Each row was made from one small tree. The marks that hang from a mark follow it in brackets, in alphabetical order. Every link used is in the known rows. Write each row's tree.
(in the rows, 128 means zero)
Known rows:
H(G(S) N Z): [ 75 155 119  90 143 146  67  80  78 177  42 125  97 188 160 115 122 179
 127 138 131 150 126  67 114 161 117  72  88 144 100 100 139 144 171 150
  99 111  94 108  68 160  97 110 128 146 171 134 151 165 138 159  86 101
 105 116 133 169  96  62 141 153]
N(K(V(D(P))) L(T)): [ 80 140 156 135  46 144 121  87 131  91 144  74 131 140 181 139 137 134
 127 136 114  98 122 108 138 163 134  88 113 144 123 155 153 181 141 228
 125 159 119 162 100 130  60 159 140 102 156 142 147 137 102 169  99 106
 134 118 138 158 117 133 105  68]
K(N): [ 97 120 133 115  99 137  73 114  94 134  89 146 105 168 207 140 122 154
 109 126 115 127 132  74 149 117 106  78 120 145 121 120 102 126 126 158
 138 143 115 127  77 137  68 106 125  95 158 150 154 128 131 127  81  64
 125  96 143 175 105 109 109 128]
G(H(N Z) S): [124 152 157  83 130 148  48  69  94 185  47 133  89 191 151 121 145 148
 125 150 132 149 122  59 100 149 133  70  84 145 121  79 128 143 147 122
  88 123  83  98  57 154  76 109 130 129 168 129 136 167 141 141  94 118
 121 111 120 150 116  50 116 154]
L(N(K) T): [112 151 173 104  95 124  50 127 109  89 102 127 118 142 187 157 130 127
 113 125 112 101 112 108 147 156 120  93 132 106 115 140 128 128 157 173
 134 108 138 134 106 132  83 137 153 111 142 136 143 117 123 146  95  92
 138  99 135 156 117  59 128  94]
N(K(V(D)) L(T)): [ 90 137 135 106  54 148 121 107 130  91 129  87 128 152 180 147 137 137
 123 141 120  98 115 111 134 175 137 118 116 154 126 162 152 185 131 213
 144 148 128 159 116 125  58 135 148 101 148 147 151 128 110 173  93 109
 139 114 144 152  96 125 122  90]
P(D): [ 78 122 129  79  68 131  67 121 117 135  93 142 108 190 184 157 134 137
  89 152 113 109 139  81 141 149 117 115 112 128 133 114 120 157 129 156
 148 126 132 126  85 182  64 100 117  81 164 155 132 135 103 140  76  69
 112 103 175 146 101 109 116 120]
M(G(H(N(K L) Z) S)): [117 156 143  78 130 136  81  76  92 147  83  84 106 144 119  85 139 148
 154 160 121 158 127  94  89 180 126  81 101 134 115  96 123 178 167 186
  91 142  78 105  65 153  57 129 154 145 156 134 152 183 151 176  84 123
 145 130  94 142  78  65 131 125]
G(H S): [137 136 145  98  87 141  60  89  98 171  55 143  98 203 172 139 133 143
 113 149 122 139 105  47 117 136 138  98  66 150 129  95 117 156 138 138
 131 116  94 125  46 156  63 116 136  98 156 145 125 158 124 120  81 103
 141  88 138 166  99  73  77 122]
G(H(N(K(V) L) Z) S): [123 153 152  90 129 148  98  71 107 164  93  89 106 154 133  94 172 158
 150 161 133 137 106  96  86 179 131  81  93 152 126 108 137 176 136 173
  91 175  87 101  59 132  67 127 159 138 158 124 149 159 149 163 105 138
 151 141 110 131  86  79 128 132]
N(K(V) L(T)): [100 132 128  97  71 137 104 124 130 102 127  95 124 138 181 138 140 145
 135 147 118  96 104 112 133 181 123 110 115 140 121 156 141 166 143 207
 151 158 133 145 106 116  70 140 138 108 132 134 165 118 116 176  80 110
 144 121 142 169  94 109 126  80]
Z(H(G(S) N(K(V)))): [130 137 130  99 132 107 131  71  84 177  60 105 126 189 148  95 127 172
 147 161 127 103  81  83 116 172 127  80  78 156 114 116 144 169 162 190
 122 138  96 114  66 156  71 137 153 152 152 160 185 127 120 140  94  89
 151 138 140 128  88  85 125 142]
N(K L): [ 71 138 117  99  83 121  90 145 130 115 115 118 113 147 162 133 142 141
 143 155 126 127 141 111 125 153 111 104 108 129 133 122 120 157 141 192
 146 137 134 130  98 146  44 122 147  88 146 143 141 140 110 163  91  81
 142 109 142 155  83 104 123  83]
N(K(V(D(P) F)) L(T)): [ 92 124 151 135  44 145 137  87 132  76 124  86 133 141 190 129 142 124
 116 118 114 108 129 119 130 153 137 108 113 142 131 162 143 187 135 227
 110 147 100 167  82 119  40 152 147 110 151 151 157 128  84 158 107 110
 106  97 133 159 140 145 125  53]
G(H(Z) S): [125 151 153  93 101 154  50  78  91 175  48 141  82 194 161 137 143 152
 121 154 117 147 108  50 104 148 144  96  69 151 121  86 126 145 141 123
 110 113  83 103  48 153  78 105 133 114 169 133 124 164 134 135  76 110
 120  92 135 167 107  56  96 137]
V(D(P) F K(N(L))): [ 90 106 151 144  68 138 124  83 115  72  98 123 118 151 203 115 127 128
  96 101 130 141 172  85 119 112 113  96 122 172 143 146 124 162 120 196
 119 147  76 173  50 137  26 122 152 102 177 164 134 154  87 138 115  89
  82  62 124 170 157 178 125  94]
Z(H(G N(K(V(D F))))): [114 119 114 112 115 101 152  78 111 147  52 116 136 187 176  89 124 160
 115 127 131 102 117 103 117 158 125  96 107 153 126 125 140 188 134 204
 110 125  90 139  87 163  33 126 147 150 162 171 187 124  90 145  91  78
 108 118 149 115 116 124 153 130]
L(N(K(V(D))) T(B)): [ 93 128 164 145  75 143  88  96 108  87 116 125 127 158 199 147 123 127
 119 124 123  83 106 120 152 144 134  97 146 127 138 133 142 175 130 182
 109 124 146 151 108 136  88 135 168 117 148 160 149 101 120 157 108 108
 126 100 132 131  90  87 130 115]
T(B L(N(K(V(D F))))): [ 91 108 146 131  83 133 100 108 102  96 109 141 130 161 211 103 125 118
 111 117 133 126 119 114 137 113 133 104 143 141 153 131 133 191 125 169
  91 120 137 133  73 143  55 124 175 130 133 165 134 113  98 139 113  87
  84  89 123 103 101 132 141 110]
Z(H(G N(K L))): [ 88 146 109  89 131  95 110 118 132 169  70 105 110 155 143  83 133 163
 161 157 129 102 123 102 109 174 104  75 116 127 112 106 137 166 159 191
 133 120 122 123  89 159  25 143 157 129 152 149 172 135 109 159  82  76
 160 143 139 130  93  95 153 121]
H(N Z): [ 74 139 135  87 122 139  46 115 105 157  68 137 103 166 177 135 134 152
 119 142 128 136 148  82 127 145 106  75 118 135 123  98 126 126 141 138
 110 127 108 105 107 151  82 110 113 113 167 133 153 149 125 153  86  85
 100 119 147 145 114  73 147 135]
H(N(L)): [ 84 128 115  86 108 136  70 142 129 137  92 133 119 157 176 118 134 142
 130 148 136 133 149  95 121 152 101  83 123 141 131 113 124 152 137 165
 130 134 124 138  94 141  45 130 126  97 143 138 150 146 117 149  87  99
 134 124 137 149  98 110 142 112]
B(T(L(N))): [105 132 151  86  92 133  37 131  91 131  96 140 118 157 214 118 127 114
 124 120 119 132 112  61 149 144 114  80 120 134 104 134 124 119 156 150
 121 111 140 129  76 133  63 138 128 135 120 125 124 116 113 116  84  71
 120  98 135 151 106 112 135 119]
L(N(K(V)) T(B)): [105 127 164 135  89 139  69 114  96 103 119 134 122 144 200 139 127 134
 136 131 120  80  84 119 150 142 127  86 146 115 134 135 133 152 144 175
 112 131 152 131  99 122  99 142 164 124 135 146 168  88 130 156  99 107
 130 114 130 140  86  67 137 102]
M(G(H(N(K L)) S)): [126 142 140  83 117 123  89  94  89 141  92  92 124 151 129  87 129 138
 151 156 123 148 122  95  96 163 120  89  96 129 125 106 113 182 165 193
 109 144  83 133  54 157  39 142 157 134 150 149 153 175 144 161  90 120
 169 126  98 141  72  85 117 117]
L(N T(B)): [ 97 124 157 125  88 146  33 126 108 114  88 164 108 163 212 146 115 126
 127 128 120  94 112  91 149 129 123  81 150 109 130 108 127 133 145 131
 115  90 156 140  91 131  86 139 151 113 131 144 146 103 122 141  89 107
 116  94 130 157 111  60 133 118]
V(D(P) F K(N)): [ 94 103 154 150  72 132 119  67 102  78  83 138 114 170 214 131 114 127
  75  95 126 129 162  69 136  94 113  93 116 165 138 138 113 152 124 188
 119 139  69 165  51 152  41 110 150 111 185 174 141 148  88 131 110  75
  66  56 132 169 161 161 112 103]

Which tree is each row?
[ 96  92 138 150  65 153 140  85 114 102 108 111 126 151 207 104 145 141
 107 110 118 140 143 100 139 121 125  77 122 171 142 156 116 167 107 208
 101 174  80 155  55 122  39 138 129 101 157 161 160 135  89 120  98  94
 101  89 133 162 134 176 115  98]  K(N(L) V(D(P) F))
[121 132 147  71 101 126  75 124 144 147  76 127 105 164 182 118 132 132
 146 149 125  91 116  92 115 175 117  86 126 130 132 115 156 146 148 162
 138 107 130 141 101 124  31 158 134 117 136 131 169 123 104 140  86 103
 150 131 142 140 134  82 143 121]  Z(H(N(L(T))))
[ 90 121 148 120  97 135  75 123  93 123 123 134 117 148 198 105 126 132
 137 145 123 114  90 101 148 122 123  77 140 128 140 123 130 162 142 156
 113 136 155 119  78 131  86 136 166 123 125 148 139 109 125 150 104  78
 121 119 125 116  77 104 135 114]  T(B L(N(K(V))))
[125 120 154  99 102 126  88 130  97  99 103 132 129 149 209 108 137 131
 106 119 122 133  98 105 143 139 125  94 124 140 130 154 119 153 138 171
 117 140 120 119  66 130  69 134 152 131 118 144 150 121 107 131  94  79
 103 103 128 124 122 121 140  89]  T(L(N(K(V(F)))))
[ 74 117 122 109  68 150  63 133 132 128 109 144  99 159 203 136 123 132
 148 147 123 105 122  98 128 145 120 103 137 119 133 112 135 159 142 159
 130 107 159 149  91 122  53 135 144 100 136 143 141 111 112 170  85 115
 123 103 137 171  95  86 136  95]  N(L(T(B)))
[ 94 107 126 115  79 137 121 104 119  75  87 137 120 160 204 123 121 134
  93 105 128 134 166  96 116 126 108 127 121 176 143 143 124 170 110 186
 137 137  85 166  72 135  22  92 158 110 167 166 142 150  91 148 102  91
  84  65 125 167 134 173 129 120]  V(D F K(N(L)))
[123 154 149  94 114 130  89  92 124 155  83 104 105 165 135 105 151 131
 144 159 134 141 129  92  85 161 117  88  93 134 130  95 126 177 143 175
 106 140 102 125  46 146  36 137 167 116 153 132 134 164 135 143 112 125
 170 130 111 139  91  78 112 119]  G(H(N(K L)) S)
[107 112 160 131  60 146 119  69 125  60 103 108 112 148 216 126 118 116
  93  94 122 117 155  88 123 130 119  97 132 157 132 157 139 162 129 209
 125 140  83 181  61 123  29 132 155 117 173 157 142 143  92 155 112 102
  77  66 114 185 177 161 126  86]  V(D(P) F K(N(L(T))))
[100  92 151 157  67 147 131  63  94 109  94 131 128 170 222 121 133 145
  86 102 116 133 135  82 151 104 122  72 112 168 140 147 107 158 112 190
 102 165  76 149  53 130  63 124 119 106 172 171 158 126  96 108  94  82
  83  84 142 161 143 161 106 110]  K(N V(D(P) F))
[101 115 130 101  96 134  95 123 111  99 101 132 106 144 194 124 125 147
 119 133 127 125 140  84 123 138 102  98 121 169 127 143 125 144 122 174
 153 155 104 145  73 131  47 101 150 101 162 152 148 139 118 155  91  83
 126  88 130 178 103 143 129 119]  V(K(N(L)))
[132 139 152  77 128 140  56  67  64 167  53 120 107 182 151  99 116 151
 126 150 121 155 119  64 107 152 135  77  92 141 117  88 116 152 165 143
  88 120  67 106  59 160  79 121 127 148 164 144 152 181 150 154  71 114
 122 110 111 157  93  56 120 154]  M(G(H(N Z) S))
[ 72 132 154 115 102 122  53 134 102 126 115 147 103 151 192 119 123 118
 137 146 127 123 115  99 146 117 109  79 141 106 134 104 123 154 150 148
 114 106 166 114  77 149  68 130 170 112 131 147 124 121 120 150 105  75
 115 107 123 120  86  85 132 111]  T(B L(N(K)))
[ 99 151 158  90 101 118  56 138 106 114 108 129 107 151 188 126 128 125
 120 141 120 133 116  94 147 137 113  75 124 118 121 126 126 142 156 156
 134 119 142 116  85 148  66 133 155 107 136 136 128 137 119 137  97  68
 124 110 127 128 104  97 121 104]  T(L(N(K)))
[107 132 111  89 129 105  84 110 106 184  38 139 110 188 180 100 111 170
 131 151 125 104 115  65 128 152 112  70 106 135 112  97 134 146 158 151
 125 104 114 124  90 165  47 130 126 125 155 154 172 131 105 134  65  70
 132 119 158 143 107  84 143 147]  Z(H(G N))
[ 75 112 139 131  66 159 102  89 122  84 112 127 100 156 208 130 108 125
 116 123 132  97 144  91 122 127 120 108 155 152 140 127 152 174 119 182
 130 121 135 176  92 125  46 108 172 112 165 166 131 122 121 177 108 115
 105  84 123 176 111 133 133 132]  V(D K(N(L(T(B)))))
[101 106 148 122  99 127  90 120 101 110 107 150 125 150 211  97 123 119
 122 122 129 125  99 114 139 115 122  92 145 125 151 133 117 164 137 160
  99 127 141 119  61 132  69 132 168 136 118 153 150 102 109 140 109  93
  88 103 116 112 100 115 146 100]  T(B L(N(K(V(F)))))
[119 106 137 111  66 164 134  92 116  88  99 117 125 156 224 123 136 140
 100 100 118 117 120 107 133 148 131 109 136 164 139 172 134 172 112 203
 121 155  94 167  80  96  44 123 132 121 143 153 165 119 107 135  87 111
 108  92 130 173 140 151 131 114]  K(N(L(T)) V(D F))
[104 106 123 108  93 152 107 116 102 127 112 121 115 146 197 114 137 165
 127 142 116 125 115  98 136 141 115  81 123 170 132 151 108 150 116 180
 135 181 113 136  75 114  67 123 121 100 142 145 167 126 127 136  76  89
 147 120 138 170  89 142 115 123]  K(N(L) V)
[ 86 107 143 135  55 125 102  85 109  82  76 145 125 181 205 145 112 119
  81 114 131 124 168  74 129 106 119 117  92 161 137 127 129 161 132 181
 128 112  74 168  75 169  40 111 137  94 185 172 132 155  68 145 111  78
  61  54 142 163 153 154 123  77]  V(D(P) F K)
[ 80 123 127 122  67 144 100 123 124 109 133 113 121 142 185 127 131 136
 159 154 121  91 101 120 131 159 126 106 138 129 136 139 142 174 140 195
 132 147 155 142  97 115  67 139 160 111 132 148 160 100 123 181  94 117
 138 120 134 157  73  98 137  82]  N(K(V) L(T(B)))
[ 99 146 158  84  95 116  59 127  91 123 117 120 119 143 195 117 128 114
 128 124 114 123 114  79 145 153 111  88 127 120 104 141 126 133 164 182
 121 114 144 122  82 133  58 138 151 137 125 126 129 114 115 134  98  64
 131 112 131 137  93 113 137 105]  B(T(L(N(K))))
[133 135 172 106  91 131  74 117 102  91 111 114 132 144 196 147 140 138
 118 126 117  89  86 107 153 166 129  88 122 128 113 158 133 140 150 181
 133 141 129 132 100 121 100 145 146 123 139 140 169 107 130 150  87  98
 146 116 137 150 107  79 126  96]  L(N(K(V)) T)
[ 83 120 145 111  94 144  34 140 101 138  96 167 100 165 212 118 113 124
 127 139 128 130 117  85 147 107 120  75 144 121 140 101 126 145 143 118
 113  98 158 124  78 144  70 133 152 109 130 146 121 121 119 134  92  79
 107  98 128 129  96  88 137 125]  T(B L(N))
[108  85 127 130  77 162 115 103 108 108 105 140 118 144 228 103 129 138
 126 115 120 110 104 111 132 130 127  96 163 142 143 150 113 159 117 180
 107 150 128 149  60  92  54 128 147 130 130 155 183  85 125 144  85 124
 101  99 127 179 118 128 143 107]  K(N(L(T(B))) V(F))
[107 124 175 133  75 128 105  93 103  86 119 107 131 154 203 110 136 117
  96 108 119 133 122 100 145 121 132  81 119 145 133 155 128 172 141 187
  97 142 106 135  63 139  54 157 150 125 147 155 129 141  86 123 118  79
  90  94 123 112 141 148 121  84]  T(L(N(K(V(D(P) F)))))
